Each row comes from the steps of one walk. Every step used is in the known rows, and no mark comes twice. Write the walk behind each row, first mark first.
Known rows:
a y p l s: [ 12.2  17.4   3.8  33.4 -22.1  25.5  -3.0 -22.3 -12.7  -2.7  11.3 -19.8
   1.9   0.9 -21.1  18.4  -3.5 -25.0 -15.0  -6.7  40.1 -18.9   0.8  12.5
  19.6  14.0  19.0 -17.7  12.4   0.7  22.2]
t s l: [ -6.6  10.3  -2.1   3.9   2.8  -3.8  -9.3   0.0  -6.4   4.1   1.8  -7.2
  -3.8 -19.1  -4.5 -12.8  -6.9  -5.1  -4.2  15.1  19.3 -13.8  10.3   3.0
  15.3  -9.7   0.7  -9.7 -25.6   7.3   7.7]
a l p y: [ 25.7  14.6  -8.4  38.0  -2.4  11.3  -6.0   0.1 -27.8   2.7  -2.4  -8.3
  -1.3  -4.8 -18.7   5.7 -13.0  -6.3  -7.1  -4.0   4.9  13.0   9.0  14.0
  -7.9   4.4  30.7 -15.4   4.6  -7.9  12.0]
t a l p y u: [ 27.7  18.5   0.4  28.0   5.5  18.8  -5.2   6.4 -30.1   1.6   2.2  12.3
  -9.1 -24.9 -17.9   1.6  -6.6   1.7   3.9  14.9   8.0  13.6  11.1  13.2
  -5.9  -1.0  28.7 -25.0  -7.6 -10.3  15.9]
s y: [  9.8  12.5  -8.1  16.9 -11.8  -4.0   2.1 -14.0 -11.4   2.1 -14.6  -5.7
 -17.5  -7.9  -1.3 -15.6  -8.1  -1.1 -15.9  13.4   4.4   5.9   6.8   0.1
  11.0  -3.0  15.2 -18.4 -28.0  -0.5   1.6]
q u y p l s f a: [  2.0  33.2 -24.1  14.3 -24.9  31.8  19.8  -0.4   2.4 -20.5  13.9   0.0
 -12.5 -19.0 -15.0 -16.0   1.9 -16.2 -31.0 -20.7  27.0 -32.9   6.1  -2.3
  12.5   6.3   8.9 -12.0 -22.6  -8.2  37.8]
t s l p: [  3.7   9.1  -6.3  20.2  -0.3  -4.1  -4.3   9.9 -11.8  -1.5   5.4  -8.1
   6.0 -34.4  -4.4  -9.6 -14.9  -3.4 -17.1  11.4  20.4  -6.2   5.4  10.8
   7.7 -10.1   2.6 -16.8 -20.5   1.5  18.6]
d p l: [ 23.2  11.6 -10.0  19.2   1.3   4.0 -14.1 -14.5 -11.8  -4.7   9.7 -14.4
  12.6  -4.4 -19.3 -10.8   8.0  -4.4   0.1   8.1  -5.6 -14.5   5.1  -4.0
  22.1  18.4  10.0  -8.3   2.9   5.6   1.7]
f s: [  4.0  10.6 -11.5  26.1 -16.9  -1.1   7.4 -13.7   0.9   8.8   4.3 -14.9
  -3.8   1.4 -11.8   2.8  12.9 -12.9  -2.4  -4.8   3.8  -3.7 -14.1  -5.5
   0.0   0.8   0.6  -9.5 -18.7   0.1  20.5]
y p: [  4.0  20.0  -3.0  13.0 -18.3  -1.8  -8.5  -3.8  -5.0  -8.6  16.0   7.4
   8.0 -13.8  11.1   9.5   1.5  -8.1   4.4  10.2  11.6  -8.5   2.2   5.4
  20.3   4.1  -1.5 -19.4   0.4  -7.2  14.6]
u q: [  4.4  13.8   4.3  27.0 -11.7   6.1  -3.7   3.9  -7.1   8.1   6.5  -2.3
   0.6  -8.3  -6.8   9.1  -6.7 -21.3  -3.2   7.3  -5.1 -18.2   5.9  -6.7
  12.4 -14.8   7.6 -17.3  -7.6 -20.4  11.9]
u y p l: [  3.7  21.2   2.1  16.6  -9.1  10.4   5.9  -5.6  -5.8 -22.2   8.6   1.6
   9.3  -4.0  -3.0  -2.2   6.3  -5.8   4.8   9.8  22.1 -22.2  15.8  -9.5
  31.2   8.3  24.6 -19.3  -0.7  -3.4  11.8]
l p y s: [ 20.7  14.1 -12.6  54.2 -23.0   0.2   4.8   0.0 -29.7  -4.3   7.7 -11.0
   6.0 -20.9  -7.7   4.4  -2.7  -5.0  -0.7  11.7  16.1   0.0  -9.1  31.3
   2.6   4.9  18.3 -23.3  -1.7  -6.7  12.2]
a t s l: [ -1.6   2.0   2.1  -8.6   1.6  -1.0  -0.2  -6.1  -2.7  20.1 -12.3 -15.8
  -1.8 -11.7  -5.3  -6.7 -12.5 -13.1  -4.9  16.6  11.5 -17.7  20.8  20.2
   8.9 -17.8  -1.2  -6.0 -10.6   8.4  -2.9]
t s y: [  6.3  10.9  -1.6  16.6  -5.4  -8.4  -6.8 -14.8  -9.1   3.6  -0.9  -4.9
 -14.6 -15.8  -6.4 -18.1  -9.8  -5.6  -6.2  24.6  16.2 -11.2  14.8  12.1
   7.2  -2.8  12.1 -18.2 -36.0  13.3   2.1]
t s l p y u q: [ 10.9  26.5  -3.7  42.4  -6.7  25.2   1.4  30.6 -33.6  12.1   8.0  -1.5
  -5.8 -37.6 -25.5  -6.9 -25.4 -14.0   7.3  22.4  16.5 -18.7  -8.7  18.4
  11.4 -26.2  26.9 -15.5 -20.4 -12.9  29.0]
f a: [  6.4   6.6  -8.0  13.8 -11.9   0.5   0.4  -5.7   4.3  -1.9   9.2  -1.6
  -0.9  -8.1   1.4  -0.6   3.1  -7.4 -15.1  -1.7  -3.2   2.1   8.1 -19.6
  -7.5  -7.5  -7.2 -20.8 -22.0 -12.0   3.5]
p l s: [ -0.1  19.4  -9.5  22.8  -3.8  10.6  -2.4 -31.5 -18.1   4.7   9.8 -27.4
   2.6  -4.8 -21.0   5.4   8.6 -26.3 -19.0 -15.4  24.8 -16.8  -2.5  -3.3
  13.9   5.4  16.9  -7.3  -5.2  -2.3   8.8]
u y p l s f a t: [ -1.2  18.4  -4.2  -1.1 -28.8  20.5  25.7  -4.4   5.5  -8.7  -5.7 -19.2
   2.0  -9.1  -9.8  -6.6  -2.8 -19.4 -19.1 -21.9  20.6 -40.3  19.2   8.1
  16.5  -4.9  13.0 -17.2  -6.9   6.1  19.6]
d p l s y: [ 25.5  20.1 -18.5  24.8  -7.6   9.7   1.1 -22.7 -22.9   0.1   3.7 -28.4
  -3.1  -6.1 -31.0 -22.4   2.6 -13.4 -20.5  -0.7  12.6 -12.1  -3.9  14.7
  23.9  21.2  23.6 -14.0 -18.1  11.5   9.6]
f a t s l p y: [ 20.7   0.2  -9.6  20.0  -5.2  11.9  16.3  16.1 -12.3  16.2  -7.4 -20.7
   6.2 -29.4 -12.9 -12.2 -22.9 -11.1 -19.5  -0.3  10.7  -2.3  19.2  25.4
 -18.8  -7.1   0.9 -18.5 -18.3   2.0   6.2]
s l p y: [ 14.5  10.8 -17.5  34.2  -6.1   8.3   7.4  13.0 -23.3   1.9 -12.5 -13.2
   6.9 -27.1 -10.5 -10.7 -19.6   1.6 -24.4  -2.9   7.3  16.6   0.1  10.5
   9.3   8.0  22.5 -14.8 -15.4 -10.3  16.0]
a y: [ 14.0   0.0   4.5  33.7 -19.6   7.0 -10.3 -14.0   4.2   6.2  -9.8  -7.6
 -12.5   5.0  -8.8  11.3 -15.3  -3.5  -8.5  15.1   4.2   3.0  11.9  -8.0
   4.6  -3.7  15.8 -18.1  -2.1  -5.8   6.7]
d p y: [ 28.0   7.4 -12.6  39.3  -8.6   4.0 -10.0  -1.4 -11.6   2.3   5.0  -4.0
   3.8 -11.1 -19.3 -13.5  -6.5  -0.5  12.3  13.8 -16.0   0.4   3.2  13.6
  12.5  23.8  15.5 -13.6  -6.8   3.6   5.4]
s y p l: [ 13.7  29.3  -5.4   4.3 -10.3   9.3   3.6 -15.3 -22.1 -13.4  -3.1  -6.0
  -4.0 -10.0   2.4 -10.0   0.8  -5.1 -13.3   7.8  24.8 -10.7   7.6  13.3
  27.6  14.5  16.8 -16.7  -6.0   5.1   7.8]
u y s f a l: [  1.6  19.3   1.7   1.7 -26.7  -2.1   9.0   9.5  -0.3 -19.0  -9.6   0.5
 -22.6   6.7  -3.8 -12.4   7.1  11.3  -2.6   0.6   8.9 -18.4  16.0  -2.2
   4.6 -30.8  15.9 -21.2 -27.2   6.2  16.3]

Write each row's walk:
[ 16.8  11.4 -21.9  42.2 -13.3  12.4  22.9  13.3 -20.5   7.3 -14.1 -24.0
   1.7 -18.9 -19.8 -12.1  -4.6  -1.4 -20.9 -12.1  13.4  15.3 -19.1  12.5
  -1.6  13.0  17.0  -7.2 -21.9  -1.3  32.3]  f s l p y
[ -7.3  30.4  -8.6   7.1 -22.5  11.4  -0.6 -12.8 -14.7  -9.4   5.1 -16.3
   6.5 -20.3  -6.5  -2.4   1.3 -17.9 -20.0 -19.7  31.4 -33.6  -2.2  13.7
  37.6   8.1  12.9  -7.5  -0.3   9.5  27.0]  y p l s f
[ 14.4  16.1  -2.2  15.6 -29.5  -2.7  10.9  20.4  -6.1 -27.0  -4.9  -3.0
 -11.6  -6.4  -1.0  -7.0  -0.3  12.9 -14.8  -2.7  11.6 -11.6  10.3   3.3
  -4.2 -30.1  18.0 -29.6 -21.3  -0.6  27.2]  u y s f a l p
[ 24.7   1.9  -6.4  29.6 -33.2  10.0  10.4  20.8  -9.3  -6.1  -2.8 -17.1
  -3.5 -13.3  -1.5   4.0  -7.2   7.6 -33.2   6.5  23.0  12.5  -4.1  11.1
  -5.9 -17.8   1.8 -33.7 -10.8 -10.7  24.2]  f a y s l p
[ -0.7  25.6  -1.3  27.9 -13.4  15.0   7.4 -14.1  -9.8 -17.1  16.5 -12.6
   7.8  -7.0 -13.6   3.0   8.2 -21.2  -3.2  -4.1  35.7 -28.2   3.8  -0.1
  27.8  11.5  27.0 -19.2  -4.7  -1.9  21.2]  u y p l s
[ 14.5  20.2   5.2   5.6 -16.7  20.2   9.4   5.8  -8.8  21.6   4.1  -2.7
 -26.9 -15.2 -17.6  -7.5 -14.4 -22.9   4.9  28.5   2.9 -33.9   7.7  13.6
  -8.8 -44.2   6.1 -25.9 -29.2  -5.9   4.8]  f a t s y u q
[ 22.9  21.2  -3.0  30.7 -35.0  43.9  -3.4  14.5  -9.9   5.7   5.8 -19.1
 -19.6  -7.8 -45.4  -5.5 -10.5 -16.1 -12.7  -7.4   1.4 -40.5 -10.9  -3.8
  19.8 -19.1  20.6 -18.9 -12.9  -4.1  36.8]  d p l s f a y u q
[  8.2  27.8 -20.0   2.4 -24.8  36.3  26.5  -3.7   5.8  -6.5   2.1  -8.3
 -12.0 -14.4 -19.0  -7.5  -6.7 -23.8 -28.3 -19.9  19.5 -40.0  13.2  13.8
   8.9  -0.9   7.4 -12.4  -5.1  -6.2  26.3]  q u y p l s f a t
[  9.3  11.2 -21.0  25.2 -14.1   4.6  16.1   9.9  -9.8   3.0  -4.6 -21.7
   6.4 -16.4  -9.0  -5.3   2.6  -3.2 -26.3 -11.0  12.8  10.3 -20.8  -0.6
   2.7  -2.9   5.7 -11.6 -22.6  -6.5  36.7]  f s l p
[ 19.0  24.7  -6.9  55.2 -16.7  27.6   3.4  17.8 -30.8  10.2   7.3   2.1
  -4.8 -27.5 -20.7   8.0 -19.9 -16.3   6.1  15.0  -0.3  -8.7 -12.1   5.1
   6.1 -18.1  34.1 -22.2  -5.2 -27.7  24.3]  l p y u q
[ 24.2  16.1   3.0  23.5  -8.4   2.1   0.8  14.7 -25.4  -8.7 -13.7  -0.4
  -5.9 -29.3  -6.5  -6.5  -5.4  10.2 -10.0   4.9  14.7   0.7  21.8  46.7
   2.5   4.8  19.0 -24.7  -7.9   7.9  18.6]  t a l p y s f
[ 22.9   8.4 -13.6  50.3 -11.7   5.8   3.2   1.4 -21.8   1.3   0.2  -7.6
   7.3 -22.7 -10.7   0.1 -17.9  -7.0  -9.7   1.8   1.2  11.5   2.0   9.4
  -1.7  10.2  21.4 -19.2  -6.5 -11.0  12.8]  l p y
[ 21.2  30.3  -5.7  25.7 -21.1  32.5   4.1  32.7 -27.1   3.2  -4.3   4.4
 -21.9 -19.9 -23.4  -3.6 -22.6  -8.0  -9.2 -10.4  -7.7 -10.7  -2.4   2.3
  -6.6 -35.4  28.8 -20.2 -15.4 -17.8  35.0]  s f a l p y u q
[  5.5  34.3 -16.5  17.1 -11.2  21.0   4.3 -31.5 -32.4   8.3  -3.0 -20.3
 -25.0 -11.1 -27.2 -11.4   1.2 -18.4 -15.5   4.8  32.4 -13.7 -19.7   0.2
  22.0 -10.7  34.9 -12.8 -26.3   2.1  12.3]  p l s y u
[  7.3   7.8  -4.4  13.5 -40.2  20.0  -2.0   2.7   6.9   0.4 -17.1   2.8
 -31.1  -9.2  -6.5  -3.2 -20.7   7.4 -12.8   8.3  -3.3  -5.9   2.4 -22.4
   5.8 -32.2  12.9 -20.0 -26.5  -2.3  22.7]  s f a y u
[  8.9  24.1 -15.5  28.4 -16.0  16.9   3.2   1.3   4.5 -17.5  17.3  21.1
  -9.1 -13.5  -1.5  -0.5  -4.3  -5.7   1.9  21.3   8.4 -12.0   8.0  -0.8
  13.3   7.5   8.9 -17.2  -6.5 -21.1  24.1]  q u y p
[ 14.0  39.1  -4.4  14.5 -16.2  28.5   5.5   2.5 -27.0  13.4  12.2  -7.2
 -37.7   0.7 -30.6  -2.3  -0.1 -24.8 -12.5  -2.5  15.4 -15.2 -16.1   0.8
  -5.1 -40.5  23.8 -24.1 -33.2 -17.8  26.4]  f a l s y u q
[  6.5  33.0 -19.6  30.4 -10.0  32.1   9.3 -15.9  -9.2 -14.7  25.6  -1.3
  -3.2  -8.2 -21.4   1.8   5.4 -25.5 -10.5  -1.7  34.3 -28.5   0.8   6.4
  19.1  16.4  21.4 -13.5  -2.7 -13.5  28.3]  q u y p l s
[  4.5  17.1 -13.0  26.7 -18.9   1.2   5.2 -22.0 -15.2   4.4  -3.9 -18.8
 -16.1 -12.0 -12.6 -11.0  -6.1 -17.9 -24.2   1.3  18.8   0.0  -3.4   9.3
  10.0   0.7  19.7 -17.5 -30.5   0.3  12.4]  l s y
[  9.6  25.4  -3.0  42.0 -14.7  26.0  -1.4   5.4 -25.4  16.1   3.9   4.2
 -16.1 -14.5 -23.4   3.8 -11.5 -18.3  19.0  20.8  -4.4 -16.3  -8.0   1.1
  14.9 -20.8  28.9 -16.2 -11.0 -20.8  14.7]  p y u q
[  5.8   5.9   5.1  24.9 -40.8  -0.4  -6.6  -6.2  -2.4  -3.0 -22.8 -10.9
 -18.7  -2.4  -3.4   3.4 -13.7   6.3  -8.6  15.6  13.5 -15.0   8.0  19.1
  19.6 -16.0  14.3 -18.5  -4.8   9.0  16.8]  a y s f
[ 21.1   9.9   5.9  14.0  13.2  -0.5  -6.9   4.6 -10.3  -3.5   4.6   4.2
   6.7 -18.8  -3.5   8.6   0.0  -2.2 -17.4   4.3   7.1  10.6  25.0   6.8
  -8.7   3.2   5.7 -30.7  -2.7 -11.1  13.3]  t a l p
[ 15.5  26.7 -15.9  46.1 -21.2  33.3  22.4  31.4 -32.4  15.0  -3.7 -13.7
 -11.1 -25.3 -32.3  -4.9  -9.5 -11.9  -1.3  -1.0   9.3  -4.5 -36.4  10.1
   6.7 -18.1  29.5 -12.4 -24.6 -18.4  45.7]  f s l p y u q
[ 14.9  18.9   3.0   7.4   5.9   6.1  -0.7 -15.7 -12.8   4.7  -4.5  -9.5
 -21.2 -10.0 -15.3 -11.9   5.5 -11.2 -25.2  -0.1  24.5   4.9  22.9  20.9
   0.8   8.5  15.1 -26.2 -28.6   2.3  10.5]  t a l s y
[  1.6  24.1  -7.9 -10.0 -25.8  17.2  14.7 -10.5  -4.2   2.6  -0.6 -22.1
   3.9 -15.5  -6.7   1.6  -1.1 -27.5 -26.7 -28.8  20.4 -33.9   8.0  19.6
  13.3  -2.9  -3.3 -11.8   3.5   8.0  19.1]  y p l s f a t
[-10.5  15.4 -12.8  17.2 -24.3  -1.1  -3.1 -12.4  -2.7   3.5  -6.1 -17.7
  -7.4 -20.3  -7.1  -7.2  -9.1 -14.2 -22.5 -15.0   8.9 -15.8  -1.2   3.3
  20.4  -6.1   9.2 -10.0 -21.8   2.2  21.1]  l s f
[  8.3  15.2 -11.4  22.3 -34.2   0.0  11.4   5.5 -10.9  -4.6  -7.6  -9.4
 -12.9 -16.4  -0.1 -15.0  -3.4   4.6  -9.0  -3.7   3.8 -10.5   4.2  18.6
   4.4  -6.6   6.1 -16.4 -25.8   9.7   9.6]  p y s f a
[  6.3  28.8 -10.7  22.1 -24.2   3.6   4.2 -12.5 -15.8  -5.7  11.7  -7.9
  -7.5 -18.1  -1.9  -5.3  -2.9 -17.6 -16.5   3.0  31.1  -5.5  -7.4  23.0
  21.1   8.0  13.1 -23.6 -19.4   0.9  22.8]  l s y p
[  7.5  14.4   4.9  20.7 -40.5  30.8   0.1  19.1   2.5   6.7 -12.9   4.6
 -29.8  -8.5 -14.0   3.4 -24.5  -6.5 -10.7   7.8  -7.6 -21.3   2.0 -20.6
   7.0 -44.2  12.5 -23.4 -22.3 -15.9  30.4]  s f a y u q
[  3.4   1.2  -7.8 -10.8 -24.2  -0.2   9.1  -3.6  10.1   9.2 -20.5 -11.0
  -8.7 -10.5   4.1  -6.2 -15.5  -7.3 -20.7  -9.3 -14.7 -12.9  21.5  -2.9
  -0.9 -19.8  -8.2 -14.1 -13.1  -1.0   3.8]  s f a t
[ 16.6  12.3  -5.5  21.3  -2.9  -1.4 -11.9  -3.5 -16.9  -2.0   3.4  -6.8
   0.2  -3.3  -8.5  11.7  -7.8  -6.6 -11.5  -1.1   5.5   7.9   5.0   1.4
  -4.9 -12.6  17.1 -15.8   5.2 -12.1  15.7]  a l p
[ 16.2  26.1 -12.1  41.0 -11.1  30.1   7.1  31.5 -37.3  10.1  -4.9  -1.8
  -6.1 -32.9 -19.7  -5.1 -23.7  -6.5  -3.3  11.0   5.2  -3.3 -16.3   6.3
  15.8 -23.5  34.0 -15.3 -14.0 -26.7  31.9]  s l p y u q
[  9.6  -1.9  14.1  18.5 -25.5   1.6  -1.3   3.5   4.7  -5.4 -19.2  -0.1
 -14.4 -17.2   3.5  -2.2  -6.5  11.0 -12.2  21.2  16.1 -10.1  27.9  24.0
  16.4  -0.1   2.2 -28.4 -14.5  12.3  12.0]  t a y s f
